In the rows, 128 means zero.
Known rows, with every step that occurs
nutifal > kala > kufig > zeka > rarit > gozi: [136 163  78 125 122 157 134 133 180 139 130 156 160 148 216 151 165 160
  56 104 155  97  99 111  58]
rarit > gozi > kufig: [114 158 122 101 146 147 135 114 149 119 121 139 124 151 196 152 165 143
  87  97 166 121 103 122  96]
zeka > rarit > gozi > kufig: [114 157 105  97 144 144 134 124 174 124 119 138 137 156 208 150 169 149
  81 113 165 113  89 121  91]
gozi > kufig > kala > nutifal: [124 137 140 103 125 166 126 100 146 140 119 161 133 148 201 140 152 142
  94 120 147 105 131 133  85]
todil > zeka > rarit: [105 138  94  98 135 140 152 153 159 161 129 150 156 135 182 157 136 139
  90 133 142 125 119 132 104]
rarit > gozi > kufig > kala > nutifal: [120 145 133 109 128 174 122 100 158 124 111 159 129 150 213 140 162 145
  85 102 160 109 127 130  74]
gozi > rarit: [134 147 116 105 119 153 123 137 143 137 132 146 156 149 167 172 144 170
  83 118 135 109 126 123 126]
todil > zeka > kala > kufig: [117 130 125  86 149 150 140 135 124 168 133 157 170 139 213 140 137 115
  82 113 120  89 138 150  81]
nutifal > kala: [118 148 118 114 125 176 140 122 148 140 133 148 134 122 154 163 149 164
  87 126 142 105 130 109 101]
kala > kufig > zeka > rarit > gozi: [131 160  84 118 121 133 137 142 164 143 123 149 165 163 223 153 158 142
  57 103 156 108  93 127  64]
todil > zeka > rarit > kufig > kala > nutifal: [108 137 113 110 120 151 143 147 166 161 126 181 152 131 221 141 140 140
  90 115 143  97 129 130  74]
nutifal > kala > kufig > rarit > gozi: [140 164  99 105 122 164 121 119 149 140 120 167 140 130 199 150 155 157
  79  88 161  96 132 137  56]
zeka > todil: [110 145  98  79 133 145 146 150 110 131 125 135 144 157 173 160 174 138
  74 112 130 120 132 151  99]
rarit > kufig: [103 154 124 108 122 124 143 158 121 150 132 159 142 144 191 160 140 141
  93 108 148 100 109 116 102]
gozi > kufig > zeka > todil: [140 140  91  91 141 138 151 145 115 133 150 133 151 172 200 162 189 133
  71 103 145 131 114 138  92]
todil > zeka > kala > kufig > rarit > gozi: [133 145  93  93 143 152 133 136 135 143 129 165 157 142 229 150 156 129
  79  85 153 103 134 157  52]
kala > nutifal: [107 148 136 114 118 145 146 129 134 144 104 141 137 152 188 157 156 143
  89 111 144 108 131 141  94]
kufig > rarit: [130 145  98 100 114 137 137 143 111 146 132 149 138 140 171 174 143 149
  99 122 155 127 128 146  86]
kufig > rarit > zeka: [133 136  91 124 109 139 131 149 101 156 140 171 134 125 187 166 129 159
  99 121 181 123 128 148  70]
rarit > gozi > kufig > zeka: [142 154 103 128 132 137 143 125 145 125 142 135 144 168 206 164 166 143
  74  97 172 138  92 115  92]
nutifal > kala > kufig > zeka: [149 152 112 123 121 151 139 122 140 162 147 162 163 143 190 153 143 147
  70 112 139 100 122 112  79]
todil > zeka > kala > nutifal: [108 130 131 112 144 164 157 137 133 146 122 141 152 149 208 158 162 126
  86 113 132 102 142 145  84]
nutifal > kala > kufig > zeka > rarit: [142 149  87 115 115 146 140 137 164 166 139 163 171 144 203 152 148 155
  68 131 139  91 109 115  72]
todil > zeka > rarit > kufig > gozi: [104 152  88  95 132 135 142 189 164 148 115 171 183 140 197 154 160 130
  75 103 152 113 102  98  96]
gozi > rarit > kufig > kala: [133 143 110 106 112 158 111 145 144 140 146 181 154 134 192 160 124 165
  81 116 139  89 126 106 101]

Rows
[107 158  92 108 125 146 139 146 165 126 111 137 144 148 195 160 159 154
  70 116 158 112 100 127  86]
zeka > rarit > gozi
[139 142 110  93 132 139 130 126 125 144 137 152 132 144 186 162 150 145
 105 117 164 122 121 143  88]
gozi > kufig > rarit
[103 146  98 101 136 123 155 172 157 166 138 167 154 135 207 154 139 135
  96 115 145 104 106 121  96]
todil > zeka > rarit > kufig
[131 146 127 112 107 162 118 134 150 141 128 181 153 144 210 157 145 161
  84 108 141  81 135 119  93]
gozi > rarit > kufig > kala > nutifal
[137 142  88 114 131 126 149 142 153 147 144 140 161 165 204 166 161 147
  80 139 157 122  88 117  93]
gozi > kufig > zeka > rarit
[141 150  83  99 145 142 149 141 129 115 144 135 144 179 211 161 200 138
  63  84 155 131 105 134  82]
rarit > gozi > kufig > zeka > todil
[152 158 109  91 122 183  96 136 173 137 113 174 186 140 175 155 162 165
  58  97 132  80 134  99 104]
nutifal > kala > kufig > gozi > rarit
[141 148  95 119 115 164 107 161 141 133 123 170 175 139 176 167 149 171
  70 106 173 111 119 108 101]
kufig > gozi > rarit > zeka
[137 139 102 122 145 154 149 133 128 112 148 123 159 173 225 170 178 140
  65 110 159 112  97 118  77]
rarit > gozi > kufig > zeka > kala
[118 144 113  82 134 160 119 149 130 137 100 157 192 153 201 149 164 119
  55 111 132  87 125 125  82]
zeka > kala > kufig > gozi
[107 156 108 101 124 135 132 175 134 133 109 163 172 149 186 162 160 132
  75  96 155 109 108  98 100]
rarit > kufig > gozi
[126 158  74 130 120 136 148 152 159 126 126 132 156 162 205 170 163 154
  61 111 164 129  91 114  77]
kufig > zeka > rarit > gozi
[108 144 115 110 106 148 134 144 156 150 117 177 150 140 221 146 147 146
  83 125 143  85 121 128  72]
zeka > rarit > kufig > kala > nutifal
[137 144  77  93 123 167 116 172 124 124 125 166 172 151 185 159 181 162
  57  93 155 109 130 130  93]
kufig > gozi > rarit > zeka > todil
[129 156 118 105 120 135 129 162 142 143 141 164 154 149 190 170 145 164
  88 102 141  87 114 109 119]
gozi > rarit > kufig
[114 139 130 113 110 164 130 116 134 142 112 161 137 142 187 151 142 146
  84 124 139 108 139 137  83]
kufig > kala > nutifal
[133 161 101  98 124 141 123 129 130 140 116 160 142 146 209 151 149 138
  80  85 161 107 121 151  60]
kala > kufig > rarit > gozi
[141 156 103  99 119 165 110 156 155 119 111 152 181 151 162 175 163 163
  64 105 142 112 123 102 123]
kufig > gozi > rarit
[133 135 111 123 120 180 119 153 135 124 111 161 179 154 219 168 174 159
  61 105 157  79 136 128  78]
kufig > gozi > rarit > zeka > kala > nutifal
[134 126 104 119 127 170 123 152 117 135 144 155 163 139 203 174 144 169
  75 126 151  83 130 132  88]
gozi > rarit > zeka > kala
[146 147  90  95 130 156 142 142 124 150 145 158 163 153 197 151 180 142
  56  99 127 100 134 135  72]
nutifal > kala > kufig > zeka > todil
[144 141 114 129 120 151 146 159 133 130 143 147 176 175 238 177 172 157
  68 102 137  73 120 122  84]
gozi > rarit > kufig > zeka > kala > nutifal
[122 139  98  95 142 170 128 117 179 135 134 163 142 132 210 139 144 142
  86 117 159 125 113 121  78]
todil > zeka > rarit > gozi > kufig > kala
[132 144 121 129 138 161 151 125 139 116 127 130 156 178 241 168 193 138
  67  99 160 101 110 130  65]
rarit > gozi > kufig > zeka > kala > nutifal
[137 139  85  97 122 159 123 162 114 137 141 162 151 146 186 161 169 170
  74 104 150 106 136 148  95]
gozi > rarit > zeka > todil
[129 135 119 132 124 152 155 142 120 133 129 130 163 173 219 172 173 139
  68 120 138 101 124 135  76]
kufig > zeka > kala > nutifal
[151 150  97 114 116 184  97 143 156 148 125 194 181 121 187 148 148 176
  65  97 165  80 134 104  84]
nutifal > kala > kufig > gozi > rarit > zeka
[109 133  93 100 124 145 138 157 157 161 146 184 154 121 206 144 123 141
  90 127 145 105 119 116  83]
todil > zeka > rarit > kufig > kala
